Each row comes from the steps of one path. Every step used is in the known rows, and no mark comes twice. Write the path behind each row, first mark first.
Known rows
sivuse, beba, sakupom, zazes, mugem: -24; -9; 20; 11; -27; -42; 9; 28; 9; 19; -3; 12; -31; 4; -4; -4; -10; 0; 25; -9; 19; -24; -1; 18; 2; 6; 1; 8; -5; 3; 49
sivuse, kalev, sosova, zazes, sakupom: 10; -21; 23; -1; 42; 2; -2; -4; 2; -5; 38; 54; 12; 9; 35; -25; 20; -2; 19; -6; -25; -2; -6; -7; -29; -14; 4; -41; 6; 38; -15
kalev, sakupom, zazes, mugem: -56; -8; -8; 24; 5; -37; -14; 15; 18; 12; -9; 5; -6; -8; 24; -24; -12; -15; -19; 2; 15; -4; -12; 23; 12; -10; 33; 7; -28; 22; -4
mugem, kalev: 3; 4; 12; 3; -6; 8; 9; 21; -9; 9; -6; -5; -2; -4; 11; 35; 6; -4; 15; 9; 1; 3; -4; 32; 2; 12; -1; 8; 1; -18; 7
sosova, zazes, mugem: -15; 2; 4; -12; -4; -12; -1; 43; -11; 16; 25; 50; 1; -9; -5; -32; 13; 20; 0; 15; -15; 13; -22; 10; -43; -12; -5; -7; 1; 4; 3
zazes, mugem, kalev: -8; 12; 22; -1; -26; 0; 8; 49; -16; 36; -3; 16; 9; 8; 5; 5; 23; 4; -3; 9; -13; 0; -20; 21; -6; 17; 2; 12; 2; -36; 9
beba, sakupom, zazes, mugem: -31; -6; 3; 8; -27; -25; -15; 31; 1; 33; -12; 19; -13; 3; -19; -5; -6; -16; 10; -8; -1; -13; -5; 24; 5; 14; 0; 3; 7; -4; 36
sivuse, beba, mugem: 1; 1; 17; 5; -3; -30; 15; -28; 21; -32; 10; -30; -36; 9; 8; 6; -17; 2; 15; -8; 38; -15; 1; -14; 5; 4; -8; 8; -21; 0; 13
beba, sivuse, kalev, sakupom, zazes, mugem: -28; -29; 12; 19; 1; -3; -9; 15; -10; -10; -1; 4; 8; 18; 29; -15; -7; -23; -48; -14; -14; -10; -33; -9; -8; -10; 29; -23; -8; 35; -24
beba, sivuse, kalev, sakupom: -6; -29; 6; 20; 12; 19; 1; 4; -16; -23; 2; -9; 9; 12; 36; -3; -18; -15; -37; -12; -17; -10; -29; -7; -10; -2; 26; -20; -2; 41; -28
kalev, sosova: 1; 6; -7; 11; 30; -11; 7; -13; 1; -2; 13; 36; -16; 7; 10; -25; 4; 1; 23; 17; -10; 13; 1; 3; -3; -5; 0; -9; 11; 17; 10
sakupom, beba, sivuse, kalev: 58; -31; 5; 2; -7; 39; -3; 21; -17; -18; 11; 3; 14; 18; 2; 14; 7; -11; -28; -4; -15; 3; -42; -21; -28; 13; 8; -23; 32; 5; -42
beba, sivuse, kalev, sosova: 9; -22; 11; 12; 17; 14; 5; -5; -21; -20; 14; 22; 0; 26; 21; -13; 0; -13; -20; -4; -29; 0; -23; -20; -17; -7; 6; -33; 17; 33; -16
mugem, beba, sakupom, zazes: -18; -33; -16; 16; -5; -38; -21; -6; 13; 6; -1; 12; -9; 0; -15; -14; -28; -29; 1; -9; 8; -9; 38; 21; -7; 2; 3; -14; 10; 25; 36
kalev, sivuse, beba, sakupom, zazes: 0; 13; 40; 0; -5; -25; 9; 19; 6; -2; -13; -5; -24; -20; -6; 27; -13; 22; 4; -26; 46; -17; 26; 30; 11; 8; 4; -3; 6; -12; 18
beba, sivuse, kalev: 10; -26; 16; 4; -3; 22; 0; 3; -22; -21; 6; -1; 12; 21; 13; 3; -2; -14; -35; -14; -22; -7; -24; -22; -14; -4; 8; -29; 9; 22; -21
zazes, sakupom, beba, mugem: 55; -12; -17; -8; 13; -10; -16; -24; 32; -45; 4; -15; 4; 4; 16; 5; 10; -22; -17; -4; 18; 11; -5; -22; -16; -1; 3; 5; 6; -21; -44
sakupom, zazes: -30; -10; -5; 5; -4; -35; -19; -5; 21; -1; -7; 7; -14; 0; -7; -1; 1; -26; -6; -4; 17; 2; 12; 2; 12; -23; 4; -11; -14; 11; 5
beba, sakupom, zazes: -24; -11; -6; 9; -13; -19; -16; 12; 8; 15; -12; 5; -21; -4; -16; 8; -17; -20; 20; -9; 8; -11; 6; 26; 10; 10; -3; 1; 7; 11; 35
sosova, zazes: -4; -5; -7; -10; 12; -6; -1; 18; -3; -5; 25; 34; -9; -18; -1; -14; -3; 13; 11; 14; -5; 16; -8; 13; -36; -16; -7; -12; 0; 21; 0
mugem, kalev, sivuse, beba, sakupom: 15; 19; 46; 1; -9; 4; 22; 40; -12; 9; -14; -10; -15; -19; 9; 56; -5; 23; 20; -8; 29; -12; 10; 55; 6; 27; 1; 9; 13; -31; 20
mugem, kalev, sosova, zazes: 3; 5; 2; 6; 23; -5; 13; 24; -10; 6; 21; 45; -21; -10; 19; 5; 7; 5; 41; 32; -12; 25; -7; 43; -24; -4; -6; -8; 9; 10; 15
sakupom, beba, mugem, kalev: 54; -2; 0; 0; -4; 21; -3; 2; 8; -20; 8; -25; -12; 5; -7; 39; 1; -12; 8; 9; 21; 10; -26; 5; -8; 32; -8; 6; 17; -28; -26
zazes, sakupom, beba, mugem, kalev: 56; -10; -12; -8; 8; -6; -13; -12; 27; -39; 0; -17; 3; 2; 23; 22; 12; -25; -8; 0; 17; 12; -7; -8; -14; 5; 3; 8; 8; -30; -41
mugem, kalev, sivuse: 15; 24; 35; -6; 0; 14; 10; 30; -13; 7; -13; -8; 2; -19; 7; 51; 8; 15; -2; -4; 20; 5; 11; 42; 7; 15; 4; 2; 9; -35; -9
sivuse, beba, sakupom, zazes, mugem, kalev: -23; -7; 26; 13; -32; -38; 12; 41; 5; 25; -6; 10; -32; 3; 2; 13; -6; -4; 33; -4; 19; -22; -4; 35; 4; 14; 0; 12; -5; -5; 52

Write each row's path
3; -4; 1; 0; 0; 2; 4; 66; -13; 20; 23; 44; 1; -19; 15; -9; 9; 17; 7; 25; -8; 18; -42; 40; -46; 6; 8; 3; 5; 1; -9
sosova, zazes, mugem, kalev, sakupom, beba
7; -12; -15; -15; 21; -23; -8; 7; 13; -24; 21; 38; 2; -20; 21; -21; 6; 2; -2; 8; -5; 18; 4; 5; -43; -33; 0; -8; -5; 16; -15
sosova, zazes, sakupom
1; 2; 11; 12; -14; 8; 7; 58; -12; 33; -3; 10; 11; -1; 22; 6; 11; 4; -6; 15; -6; 2; -39; 35; -10; 26; 21; 16; 4; -24; -10
zazes, mugem, kalev, sakupom, beba
61; 11; 15; -6; -1; 23; -2; 7; 3; -23; 3; -28; -9; -5; -9; 50; 3; 1; -1; -1; 33; 10; -17; 11; -4; 35; -6; 3; 21; -41; -36
sakupom, beba, mugem, kalev, sivuse
4; -16; 29; 3; 36; 12; 1; 4; -10; 6; 39; 54; 6; 11; 20; -21; 16; 5; 28; 0; -27; -3; -14; -2; -24; -4; -1; -45; 10; 41; -6
sivuse, kalev, sosova, zazes
4; 6; 21; 14; 7; -31; 22; -19; 16; -26; 15; -14; -46; 11; 21; 14; -11; -1; 36; 6; 32; -5; 0; 9; 7; 10; -8; 8; -15; -2; 23
sivuse, beba, mugem, kalev, sosova
34; -6; -23; -1; 46; -24; -5; -18; 21; -37; 36; 50; -22; -5; 20; -31; 6; -4; 22; 24; -1; 32; -8; -2; -41; -19; -6; -15; 13; 20; -20
kalev, sosova, zazes, sakupom, beba, mugem
54; -15; -17; -8; 9; -5; -12; 1; 22; -24; 1; 6; 16; -1; 21; 0; 18; -15; -15; -2; 2; 12; -5; -12; -19; -8; 11; 3; 15; -18; -39
zazes, sakupom, beba
-11; -12; 3; 7; -21; -20; -6; 30; -11; 34; 3; 25; 11; 11; -13; -31; -4; -1; -11; -4; -16; -10; 6; 10; -20; 18; 4; -1; 16; -9; 29
zazes, mugem, beba, sakupom
58; -23; -28; -4; 5; -4; -10; 2; 12; -43; -4; 4; 11; 4; 22; -1; 10; -22; -39; 2; -4; 19; -14; -21; -30; -16; 13; 1; 20; -11; -46
zazes, sakupom, beba, sivuse
61; -31; -8; -5; 7; 10; -11; 3; 7; -37; 4; 5; 24; 12; 29; 2; 17; -24; -37; -10; -11; 7; -20; -28; -29; -11; 16; -15; 21; -3; -52
zazes, sakupom, beba, sivuse, kalev
57; -7; -15; -1; 22; -12; -9; -19; 27; -39; 9; 0; -7; 5; 28; 10; 14; -24; 3; 8; 11; 19; -6; -5; -16; 3; 2; 3; 12; -22; -35
zazes, sakupom, beba, mugem, kalev, sosova
14; 21; 44; -5; 4; -13; 18; 13; -1; -11; -6; -8; -10; -17; 5; 22; -3; 35; -8; -21; 40; -11; 21; 12; 5; 1; 5; -4; 2; -18; -3
kalev, sivuse, beba
-22; 9; 24; 3; -25; -17; -9; 47; -6; 35; -20; 14; -10; -8; -16; 23; -1; -4; 7; -12; 12; -10; 3; 47; 9; 23; 1; 3; 13; -24; 30
beba, sakupom, zazes, mugem, kalev, sivuse
17; -29; 23; 16; 20; 36; -4; 14; -3; 6; 15; -6; 24; 4; 35; 10; -2; -4; -1; -16; -6; -23; -33; 3; -3; 24; 28; -21; 4; 28; -36
sivuse, kalev, sakupom, beba
-36; -23; -9; 11; -20; -56; -22; 11; 9; 2; -3; 25; -2; 16; -12; -34; 3; -32; -46; -3; 2; 5; 12; -10; -12; -30; 11; -16; -7; 9; 8
sakupom, zazes, mugem, beba, sivuse
15; 21; 46; -2; -4; -2; 22; 32; -8; 0; -9; -10; -11; -18; 15; 53; 4; 23; 9; -7; 32; -5; 14; 42; 7; 13; 4; 5; 3; -30; 5
mugem, kalev, sivuse, beba
44; -32; -8; -13; 17; 4; -9; 21; 2; -35; 29; 39; 12; -6; 23; -11; 13; -5; -19; 3; -15; 18; -24; -10; -61; -24; 6; -26; 17; 20; -44
sosova, zazes, sakupom, beba, sivuse, kalev
9; 6; -4; 1; 29; -23; -2; -27; 19; -39; 20; 6; -30; 1; 23; 6; -2; -16; 24; 16; 14; 20; -1; 14; -14; -2; -11; -1; -7; -1; -7
beba, mugem, kalev, sosova, zazes, sakupom
-40; -17; -2; 9; -18; -56; -24; 10; 17; 17; -1; 27; 1; 11; -12; -31; 8; -27; -28; -5; 8; 0; 20; -3; -6; -22; 9; -15; -11; 3; 15
sakupom, zazes, mugem, beba
-3; -12; 35; 1; 27; 8; 2; 19; -14; 20; 40; 64; 13; 17; 19; -31; 25; 7; 20; -1; -33; -5; -22; -4; -30; -2; 1; -41; 10; 30; -2
sivuse, kalev, sosova, zazes, mugem
-39; -2; 6; 3; -21; -41; -19; 20; 12; 20; -6; 24; -3; 8; -12; -18; 17; -19; -19; -3; 7; 0; -2; -2; 5; -18; 6; -5; -15; -7; 8
sakupom, zazes, mugem
-3; 17; 27; -16; -4; -5; 7; 62; -19; 19; 16; 45; 3; -21; 0; 1; 19; 30; -2; 12; -2; 17; -15; 36; -38; -2; -4; -7; 6; -18; -2
sosova, zazes, mugem, kalev, sivuse
4; -3; 4; 15; -16; 8; 9; 58; -19; 17; -6; 10; 6; 4; 23; 4; 6; -1; -25; 18; -10; 9; -48; 30; -17; 19; 23; 15; 8; -19; -15
zazes, mugem, kalev, sakupom, beba, sivuse
-2; 1; -10; 4; 38; -18; 5; 2; -1; -7; 32; 63; -23; -7; 10; -35; 3; 12; 32; 27; -15; 26; -5; 15; -32; -20; -6; -19; 9; 34; 10
kalev, sosova, zazes
-3; -24; 29; 5; 29; -4; -2; 12; -11; 17; 45; 66; 17; 17; 17; -42; 19; 3; 12; -1; -33; -6; -5; -5; -37; -4; 4; -48; 13; 39; 2
sivuse, kalev, sosova, zazes, mugem, beba
-11; 4; 11; -10; -9; -6; 6; 57; -15; 23; 22; 48; -1; -11; 3; -9; 18; 17; 8; 21; -14; 15; -23; 30; -43; -4; -6; -2; 1; -7; 7
sosova, zazes, mugem, kalev
-12; 4; -1; 14; 13; -3; -1; -22; 15; -25; -1; -45; -24; -3; 26; 27; -25; -16; 6; 4; 28; -1; -12; 24; 16; 24; 6; 16; -22; -1; -9
beba, mugem, kalev, sakupom
-6; -23; 10; 13; -2; -18; -2; 15; -17; 9; 18; 44; 16; 32; 8; -50; 9; -10; -38; -1; -31; 0; -6; -18; -32; -5; 11; -29; 16; 13; 2
zazes, mugem, beba, sivuse, kalev, sosova
-40; -24; 31; 19; 10; -4; -15; 14; 6; 22; 7; 7; 20; 10; 33; -10; 5; -17; -14; -22; -3; -28; -17; 4; 10; 2; 31; -24; -20; 33; -15
sivuse, kalev, sakupom, zazes, mugem
-10; 6; -3; 3; 26; -22; 7; 22; -6; 12; 32; 76; -15; 0; 6; -50; 15; 17; 23; 28; -21; 24; -16; 12; -37; -17; -5; -16; 10; 20; 12
kalev, sosova, zazes, mugem
1; 5; 18; 7; 13; -34; 22; -11; 14; -29; 26; 3; -50; 1; 20; 7; -13; 6; 42; 14; 30; 2; -4; 16; -12; 0; -13; 2; -16; 9; 21
sivuse, beba, mugem, kalev, sosova, zazes
-22; -34; 4; 21; 10; 2; -10; 1; -5; -24; -1; -6; 2; 12; 32; -3; -17; -26; -41; -15; -8; -8; -24; -6; -4; -13; 28; -26; -9; 47; -26
beba, sivuse, kalev, sakupom, zazes
15; -8; -3; 19; 8; 20; 6; 33; -3; 7; -4; -13; -1; -16; 33; 34; -9; -4; 10; 18; 10; 7; -27; 49; -2; 25; 22; 15; 5; -2; -16
mugem, kalev, sakupom, beba
-57; -20; -14; 30; 9; -48; -20; 7; 22; 11; -4; 8; -3; -6; 22; -34; -18; -22; -27; 0; 15; -4; 6; 22; 3; -15; 36; 0; -26; 31; 1
kalev, sakupom, zazes, mugem, beba
14; 19; 42; -3; -3; -7; 17; 23; -5; -1; -10; -7; -15; -20; -2; 28; -15; 35; 8; -23; 36; -19; 18; 27; 6; 19; 2; 2; 14; -17; 15
kalev, sivuse, beba, sakupom
-22; -51; -9; 27; 12; -26; -18; -15; 4; -24; 8; 3; 7; 13; 22; -22; -27; -36; -49; -14; -4; -7; 15; -7; -17; -20; 27; -34; -4; 55; -12
mugem, beba, sivuse, kalev, sakupom, zazes
2; -6; 16; 10; -14; -16; 20; 17; 0; 7; 1; -3; -29; -1; 3; 7; -22; 13; 36; -7; 15; -24; 0; 19; 0; 18; -3; 11; 3; 6; 43
sivuse, beba, sakupom
-9; -18; -6; 6; -20; -24; -5; 20; -14; 4; 4; 23; 12; 20; -4; -40; 0; -8; -50; 2; -19; 5; -1; -13; -30; -9; 9; -9; 9; -2; 3
zazes, mugem, beba, sivuse
